What can hang from each mark
q_39: q_102 q_180 q_798
q_798: q_39
q_180: q_39 q_294
q_294: q_102 q_180 q_692
q_407: q_692
q_692: q_294
q_102: q_39

Each row was made from one small tree. The marks that hang from a mark follow it in brackets, in the order of their numbers. Every link used is in the known rows. Write each row's tree.
In the rows, 128 means zero.
Known rows
q_407{q_692{q_294{q_102 q_180{q_39}}}}: [215  96 137 103 115 127  94 151 152 147 112 135 147 135 151 158  87]
q_39{q_102 q_180 q_798}: [ 31 131  74 174 137 117 174 144 130  91 129 132  48  90  81 100 218]
q_692{q_294{q_102{q_39} q_180}}: [192  99 183  80 121 137  97 107 135 165 153  90 170 138 170 143  72]
q_180{q_39{q_102} q_294}: [109 139 113 186 143 108 137 183 136 138 122 179 117  88 139  78 174]
q_798{q_39{q_102 q_180{q_294{q_692}}}}: [ 74 112  59 178 137 119 129 178  88 114  96 144 119 104 138 152 191]
q_180{q_39 q_294{q_102 q_692}}: [158 134 148 140 126 148 114 145 126 141 122 177 164 153 154 144  91]
q_798{q_39{q_180{q_294{q_102 q_692}}}}: [100 109  94 123 138 135  98 137 101 125 106 103 154 155 155 174 130]
q_102{q_39{q_180{q_294} q_798}}: [103 105 118 161 133 120 120 135 119 138 123 142  95 111 133 105 130]
q_407{q_692{q_294{q_102}}}: [155 131 127  97 147 134 107  84 145 135 149 107 116 141  98 130  86]
q_798{q_39}: [111 246 137 109 164  87 176  94 131  99 124  66 141 100  75  54 204]
q_294{q_102 q_180}: [139 137 138  91 131 112 133  90 158 112 148  64 161 143 124 133 125]
q_798{q_39{q_180{q_294}}}: [ 91 143  84 147 151  90 122 142 116 122  98  89 137 110 121 101 176]
q_180{q_39{q_798} q_294{q_692}}: [138 171 142 150  98 140 166 147 106 118 101 198 140 138 105 110 120]
q_39{q_102 q_180{q_294{q_692}} q_798}: [ 52  82  62 187 106 141 147 162  94 105 114 186  84 125 110 158 152]
q_692{q_294{q_102 q_180}}: [158 104 150  75 110 134 119  99 138 141 144  76 174 159 134 144  83]
q_180{q_294}: [120 165 126 141 142 102 146  97 135 121 138 119 147 124  92  80 122]
q_692{q_294{q_102 q_180{q_39{q_798}}}}: [155 109 165  74  86 149 129 150 136 152 117 117 151 160 149 134 101]
q_180{q_39}: [147 218 155 162 150 103 177 128 155 111 126 150 123  90  94  53 179]
q_407{q_692{q_294}}: [165 167 124 131 141 114 144  86 135 118 134 132 112 111  63  98 111]
q_798{q_39{q_102}}: [ 73 218 107 130 169  91 172 127 126 103 130  85 112  80  90  62 243]
q_102{q_39{q_180 q_798}}: [102 156 133 160 146 118 154 116 131 115 133 128  71  90 102  88 172]
q_39{q_180{q_294{q_102}}}: [ 89  73  93 144 148 125  91 124 141 135 136 107 125 143 142 142 109]

Write each row's tree
[ 92 122 139 127 152 139 115 112 141 133 147 104  75 119 136 123 147] | q_294{q_102{q_39{q_180 q_798}}}
[110  90 150 110 130 161 104 123 119 162 144 113  89 137 149 135 104] | q_692{q_294{q_102{q_39{q_180 q_798}}}}
[111 123 140 135 132 164 128 113 117 119 142 144  89 134 133 161 124] | q_294{q_102{q_39{q_180 q_798}} q_692}
[187 103 106 160 116 110 124 189 138 133 102 177 111  84 134 135 150] | q_407{q_692{q_294{q_180{q_39{q_102}}}}}
[ 79 107  90 114 158 110  85 139 124 138 113  66 141 142 157 133 151] | q_798{q_39{q_180{q_294{q_102}}}}
[127 114 133 130  85 129 162 188 120 137 107 160 118 111 132 110 163] | q_692{q_294{q_180{q_39{q_102 q_798}}}}
[162 174 179 121 152 150 129  80 132 126 163 134 138 125 133 135 107] | q_294{q_102{q_39} q_692}
[ 77  75  95 131 107 160 115 123 107 117 122 141 119 174 127 182  92] | q_39{q_180{q_294{q_102 q_692}} q_798}
[ 52 113  56 166 157  94 119 178 112 127 103 106 105  90 137 112 215] | q_798{q_39{q_102 q_180{q_294}}}
[ 82  78  64 210 126 132 133 162 104 111 119 189 104 108 124 162 152] | q_39{q_102 q_180{q_294{q_692}}}
[159 138 144 100 113 133 142  88 138  98 143 106 175 157 118 173 103] | q_294{q_102 q_180 q_692}
[221  84 152  89 131 128  74 105 143 158 143 105 142 128 163 166  61] | q_407{q_692{q_294{q_102{q_39} q_180}}}
[195 123 116 116 112 102 134  99 137 115 119 115 144 119  89 137  96] | q_407{q_692{q_294{q_180}}}
[187  93 121  83 117 123  97  99 147 131 135  94 148 149 124 169  72] | q_407{q_692{q_294{q_102 q_180}}}
[142 125 161 114 163 126  83 101 142 164 159 108 146 134 163 108  85] | q_180{q_294{q_102{q_39}}}
[ 79 190 126 159 134 118 185 163 141 109 125 165  73  85  93  59 220] | q_180{q_39{q_102 q_798}}
[133 126 162 102 122 160 108 101 107 146 146 145 140 163 147 149  69] | q_180{q_294{q_102{q_39{q_798}} q_692}}
[ 55  76  94 124 128 135 106 124 131 130 131 106 104 162 129 139 115] | q_39{q_180{q_294{q_102}} q_798}
[128 130 133 115 130 145 116  92 119 126 145 135 166 167 125 153  75] | q_180{q_294{q_102 q_692}}
[188 144 159 122 108 137 139 138 144 114 120 148 174 142 148 166 118] | q_294{q_102 q_180{q_39} q_692}
[127 137 149 116 107 159 129 145 115 136 116 176 144 170 138 142  94] | q_180{q_39{q_798} q_294{q_102 q_692}}
[161 102 181  59 103 148 110 105 124 162 147  88 148 154 156 141  75] | q_692{q_294{q_102{q_39{q_798}} q_180}}
[165 136 171  84 106 150 132  96 122 118 142 117 149 151 141 169  99] | q_294{q_102{q_39{q_798}} q_180 q_692}
[133 104 118 184 154 108 106 136 130 144 129 144 115  94 148 109 124] | q_102{q_39{q_180{q_294}}}
[157 146 157  99  89 147 154 139 133 109 116 146 155 158 133 164 123] | q_294{q_102 q_180{q_39{q_798}} q_692}
[113 128 159  89 141 138  95 103 131 157 153 104 127 149 150 105  91] | q_180{q_294{q_102{q_39{q_798}}}}
[154 103 124 193 134 133 116 132 106 133 122 181 127 107 145 149 101] | q_102{q_39{q_180{q_294{q_692}}}}
[111 150 119 146 106 108 176 180 142 106 112 151 107  95 116  97 206] | q_294{q_180{q_39{q_102 q_798}}}
[167 143 160 109  80 124 167 151 124 132 103 142 150 131 115 101 124] | q_692{q_294{q_180{q_39{q_798}}}}
